Each row comes from the steps of one path. Every step used is in the known rows, and no mark comes twice. Write the path behind each row, first mark first.
Known rows:
K X: [  1 -18  33 -20 -28 -17  12  -8 -26 -53 -30  -3  15   1 -17 -15  25  22
 -11  -9 -13 -23   4  27   7  -6  81  41 -25  24  20  37 -16]
D F X H J: [-35 -29  -8 -16 -53  24   1 -46  45   2 -11 -59  10 -39  44   4 -80  14
 -18 -33  22  54 -32   9  55 -37  -7   1 -41  41 -19 -16  17]
G J H X: [ -7  69 -33 -26 -13  -3  47 -40 -22  32  36  -2 -42  36 -31  -2  40  -1
  11   0  -7 -17 -53 -16   2 -77   4   4 -61  21 -20   1   9]
D B X H J: [-41   0 -73 -45 -60 -18  18 -47  39   6 -39 -66 -22 -30  10  20 -76  11
  -1 -36  34  14  26  67  65   0  30   7 -68  33  22  11  30]
G J F X: [  0  56 -16 -54 -32  17  40 -26 -18  14  41 -21 -55  16  -9   7  29  10
  21  30  10 -15 -58   8  30 -54  17 -24 -46  27 -39 -32   2]
F X: [-12 -12  -2   5 -13  16 -23  -3  27  12   5 -21 -28  11  16  30  29  -8
  -7 -13   6 -38 -35   8  30 -28  -4  -9 -42  18 -14 -27  28]
X F J B: [-46   7  12 -35 -39  28  53 -51  22  13 -17 -58 -41 -46  -2 -11 -66  41
  46 -63  38  10  45  11  17  -7   7  44 -48   0 -20 -41   2]
S H: [  1   5  -1  11  29 -21  -5  12 -34  70  27   0 -32  11  -2   7  24 -29
  61  -2  17  17 -20 -46   0  -4 -43 -16  -3 -29 -22  30 -11]
S H J: [  9  -6   5 -12  19   5  15  -2 -27  82  19  -2 -30   6  26  18  -9 -21
  71  10  25  49 -30 -39  13  -8 -50  -5 -29 -40 -54  -5  13]
S H J B D F X: [  0 -14  -7 -48   6  11   3  -4  -1  87  10 -51 -12   6  34  38 -34   7
  76 -11  51  48 -21 -38  45  -5 -48  -8 -44 -23 -56 -15  29]
J G X B D F: [-51 -38  10 -22  -2  39 -13  -5  23  -9 -43 -37 -31  36  41 -41 -55  44
  -8 -64   5  -8 -24   6  25  -6  18  47 -23 -19  45   0  26]
J B X: [-21  10 -48 -16 -25 -19   9 -16   8 -16 -41 -43  27  18  13  19  20  27
  28 -30  34 -38  49  30  53 -12  27  12 -36  21   6   6   5]
B D F J K X: [ -25  -26    1 -106  -23   43   -6  -33    9   11   -6  -86   -2  -12
  -23   38  -73   66   -4  -11   33   33  -17   17   12   15    3   -9
    1   31   15   22   13]
S K X F J: [  7   9  46 -12 -20  20  11 -71 -23  16  17 -52 -30 -30 -15 -10 -22   2
  38  -5   7 -41 -14 -16 -12 -16  22 102 -66   6 -10   5 -11]
D B J F X K: [ -6  14 -58 -90 -28 -16  32 -33  32  26  10 -89 -29 -19 -14  38 -89  -7
   6 -16   2  -1   2  45  73  36  -7   4 -46  28   3  -7  -1]
F J: [-43   9  13 -23 -12  29  30 -35 -13   6  36 -36 -53 -25   3   8 -32  12
  38  12   8  14  11  38  26 -14 -12 -10 -19 -17 -10 -14  -7]
G J K: [ 54  66 -51 -29 -20  19  24 -43  -2   6  60 -25 -29  35 -34   5  36   2
  36  25 -12 -17 -50   2  14 -49  -3  18 -51  24 -28 -12  -5]
K X F: [-15 -20  41 -27 -46  -5  34 -29  -9 -47 -56 -14  -1 -22 -23 -25  -3  35
 -10 -51   2 -16  12  14 -10  -6  90  71 -40  29  14  20 -11]
K X B: [ -4 -41  34 -55 -46  11  29 -11 -25 -53 -33 -24   3 -19   3 -46  20   8
 -11 -18 -22  -4  22  26 -23   5 116  62 -39   5  31  10 -10]
S K: [ 31  21  12  15  18  15 -22 -40 -14  44  45 -30 -11  -6   3   5 -10 -28
  31  27   3 -34 -25 -39 -14  -5 -36  54 -32  -7 -16  -3  -2]
S H X F J: [-39  -2  19  11   2   8   8  -9 -37  85 -11 -17 -65  -8  -2  -6 -24 -28
  29 -43   8   3 -36 -54   5 -36 -24   6 -23  -9 -31  20  20]
D B J K X F: [ 31  15 -66 -85 -27 -23  36 -54  33  13  -6 -82 -17 -34 -30  32 -85   7
  14 -42  -3  -6  11  35  74  35   0  58 -58  49   9   7  -4]
H J K: [ 46  -2 -16 -36  -6  63   6 -56  29  30   6 -16  22  13  30  45 -44  18
  33  10   6  18 -27   9  32 -14 -34  39 -50  10 -63 -57  35]
J G: [-31 -14  17   4  28   7 -38  -9  12   3 -14  10 -21  16  26 -13 -28  19
  19 -57  -3 -39 -29 -12  61   0   3  34  -2 -34   7  -5   6]
H X: [-22 -12  13  19 -13  17 -19   5 -17  12 -42   5  -7   9   3 -14 -26 -18
 -65 -22 -33 -33 -33 -17  13 -40  24   8  -6  33  -2   8  40]
K X F J H: [-41  -4  41 -43 -42   8  54 -64 -12 -28 -33 -26 -22 -23 -26 -10  -7  46
  22 -56  15 -14  16  28   0 -21  69  68 -58  24   6  14 -14]
F J K: [ -5  22  -9 -27  -4  56  10 -71   4  19  51 -47 -33  -2  -7  35 -27  16
  57   5   1 -17  -6  38  41 -24 -35  12 -30   8 -27 -18  -4]
S K X: [ 33   8  34   2  -3   3 -13 -46 -29   6  24 -32  -1  -5 -10  -5   8 -14
  25  21  -6 -52 -24 -20  -8 -11  21  84 -49  10  -2  24 -13]
B D: [-15 -23   1 -77  -4  27 -23  17   5  34 -21 -38 -16  12 -34  30 -16  45
 -13   2  31  12 -14  -6 -29  34  -5 -26  14   7  22   8  23]
X B: [ -9 -33   2 -49 -24  40  23  -1   1   0  -6 -28 -18 -28  29 -42  -6 -19
  -1 -12 -12  27  26  -2 -43  17  48  29 -23 -27  19 -38   6]
S H J K: [ 35   3 -11 -15  25  25  -1 -27 -15  90  29 -11 -15  20  19  39  -7 -16
  84   4  19  30 -40 -39  22 -15 -65  11 -36 -22 -67 -10  16]
S K X H: [ 19   4  38   5 -29  12 -15 -65 -21  17  12 -39  -4 -17 -19 -28  -3  -4
  26   5  -3 -38 -19 -11  -8 -20  26  89 -62  26   4  28 -23]

Write each row's path:
[-31   2  15 -40 -20  48  -4 -37  17  15   1 -32  -5  29   6  36 -12  10
   4  -4  10 -40 -31  19  13 -15  14 -25 -19  22 -34 -31   9]
J F X K
[-25 -19   9 -15 -63  46  14 -52  24  32 -33 -16  -5 -30   8 -33 -54  29
  15 -20  15  58  -2  22  16 -21  -1  22 -53  22 -20 -28   2]
X H J
[  2 -12  -6 -16 -57  66   0 -77  37  42 -22 -23   7 -18   2 -12 -53  32
  27 -25  11  39 -14  22  25 -29 -15  38 -61  40 -33 -31   6]
X H J K
[ 29  -8  36 -23 -16  21  -2 -46 -28   7  21 -47 -10 -20   3 -25   4 -22
  24  15 -13 -37 -11 -22 -29  -3  45  99 -60  -5   7   4  -9]
S K X B
[ -3  -8 -22 -73 -16   0  -8  -2  27  10 -23 -75  45   0   1  17 -57  58
  18 -32  48  14  46   0  38  26   9  -1  -8  20   8   0  13]
J B D F
[-64 -17 -37 -14 -69  28  17 -52   5   7 -69 -30 -25  -9   8   9   7  25
  -2 -20  27  15 -13  46  22 -40  18   4 -52  33   6   8  13]
B X H J
[ -3   4 -13 -81  -7  20  37 -29 -15  46  -7 -39 -36 -16 -11  41  -4   9
   7   9  -6  -6 -51   4  60   4 -49  -1 -11  43 -27 -22 -23]
B J F X
[-28 -25  -2 -53 -71  45   9 -54  37  34 -45 -56  21 -34  12 -25 -90  58
  21 -38  41  70  19  22  37  -8   4  21 -55  33 -15 -24   9]
X H J B D F
[ 20 -10  34 -41  -7  23   0 -52 -32  18  14 -54 -28 -21   4 -27  -4 -18
  33  -2 -21 -43 -30 -26   2   5  29 116 -64 -11  11   4 -19]
S K X B J G
[ 35 -34  -2 -92 -34  75  15 -59  23   8 -18 -52  32  -3  30  32 -65  40
  15  -4   8  39 -23  16  20  -2  19  60 -57  19 -39 -43  38]
H J K X B D F
[  6  20 -55 -93 -13 -30  40 -30  13  28   3 -66 -22 -39  -8  33 -95   2
   9 -11   8  13  13  35  82  42 -16   5 -24  34   4   1  -5]
D B J F
[  3  11 -11 -82  -1  11  49 -28 -30  40 -10 -29 -22 -21 -19  26 -18  12
  11  14 -10  13 -33   0  45  19 -48   2  10  34 -20  -8 -36]
B J F
[-10  25 -65 -76 -13 -32  48 -49  30  48 -12 -65 -30 -30 -21  32 -88  -3
   1 -55   5   4   9  13  65  17 -24  36 -57  39   9   2  12]
D B J H X F
[-28 -25   4  -7 -58  48 -16 -39  44  35 -18 -32 -32  -8  21   7  -8  13
   2 -27  19   1 -38  22  41 -42  -3   7 -80  34 -28 -46  30]
F X H J
[-38 -14  20  11 -32  28   3 -14  -1  19 -69  -8 -22 -14  -2 -23 -54  -3
 -65 -63 -16 -26 -25 -32  -5 -37  30  38 -21  37  -8  -9  46]
H X F
[-23   0  -2  33 -35  20  45  -8  21 -15 -54 -20 -27  35  -3 -33 -19  39
 -22 -37  15   1   8  19 -37 -34   2  41 -44  33  25   1  18]
G X F
[ -62   -9    5  -13  -14   17   22  -43   11  -23   10  -61  -19  -23
   45  -12 -107   32   10  -33   14   40  -11   25   67  -29  -15    9
   -9   -1    8   12    1]
D F J G X
[ 12  14 -65 -72 -15 -41  34 -15  22  20   8 -68 -26 -36 -15  22 -81  -9
   4 -14  -1  18  17  31  71  42 -18  17 -37  21  18   8  -3]
D B J
[-34 -19   2   9 -51  31 -27 -30  38  27 -15 -29 -33  -6   2  -2  14   6
  -5 -36  10 -21 -31  19  32 -40   1   0 -60  41  -6 -20  13]
F X H
[ 36  -2  -1 -20  16  19   5 -30 -22  71  18 -11 -10  21  14  34   2  -9
  79   1  15  22 -40 -29  26 -18 -39  25 -43 -15 -59   4  10]
S H J K X
[-41   7 -72 -43 -41 -33  26 -34  38  -4 -41 -67 -32 -31   0  31 -68   7
  -8 -55  38  -9  33  46  45   9  34  16 -52  25  28  13  31]
D B X F
[-40   7   2 -72 -19  32  21 -28   1  20  20 -76 -31 -14  -6  18 -46  51
  57  -6  39   5  43  41  44   6  -5  -9 -30  -8  -4 -19   3]
F J B D
[-66  -7 -38 -12 -45   5  29 -33   5  -8 -72 -30 -39  -8  -4  23  20  18
 -11 -49  32 -17  -5  15  -7 -25  26  18 -30  23  14   9  15]
B X F
[-25 -25  19 -14 -13  51  23 -29  30  13 -45  -8 -25  21  57  -8 -76  46
  17 -40  17  20 -30   8  42 -19 -12  61 -60 -22 -28 -55  46]
H J G X F
[ 54  57 -34 -37 -34  11  30 -46 -15 -20  46 -26 -22  33 -43  -3  47  14
  30  21 -19 -30 -47  15  18 -52  37  38 -63  36 -19   7 -11]
G J K X
[-27 -19 -11 -99 -16  48 -11 -31  17  28   4 -87  -8 -12 -18  45 -81  59
   0  -6  37  42 -18   8  10  16 -24 -23  10  22   9  10  19]
B D F J K
[-64  -7 -49  -3 -48  10   9 -22   9 -32 -35 -48 -17  45 -20  23  37  -5
 -12  -6  -1 -28  -8  44 -30 -15  43  -7 -30  -7  30  35  -3]
B X K
[-62  -1 -26 -38 -47   9  37 -51  18 -33  11 -98  12 -27  27   7 -90  22
  21 -21  23  41  28  43  49 -19  13  -4 -23   4   1  15 -10]
D F J B X K
[-10  19 -31 -53  10   1  46 -43 -18  62 -14 -19 -24   6 -33  33   8  -5
  -1 -21 -24  -7 -46 -22  32 -17 -64  25 -27  38  -8  11 -15]
B J H X
[-41  -5  17  -1 -35  55   9 -48   2  28 -43 -30 -40 -15  -7  -6 -67   5
 -38 -61 -17 -33 -28 -13  14 -50  14  44 -35  42 -21 -19  43]
H X F J K
[-16 -54  30 -96 -51  22  20  -9 -16 -45 -43 -55   7 -26  -4 -32 -13  34
 -24 -22  -3  19  14  20 -28  21 112  48 -28  15  42  21  -2]
K X B D F
[-59   7  -4 -30 -12  15  36 -68   4   7  18 -54   2 -34  26  19 -92  14
   4 -27  15  44 -10   9  45 -44 -25  -6 -14  22 -11  11   4]
D F J H X
[-67   7 -62 -51 -37 -20  23 -49  37  -2 -34 -75 -58 -34  11  28 -89  17
  12 -69  40 -17  27  55  75   6  31  25 -59   7  26   5  29]
D B X F J G
[-26 -35  44 -28 -61  19   8 -50  -4 -28 -57 -10   3 -15  -4 -43 -24  46
   5 -43  -3   3  -8  40  39 -19  82  69 -62  28   8  18 -11]
K X H J G
[ -52  -56    8 -116  -29   66    8  -12   12   17  -14  -83  -36  -40
   29  -25  -76   25    2  -34   15   53    6   -3  -20   34   40   17
  -11  -32   33  -30   20]
X B D F J G
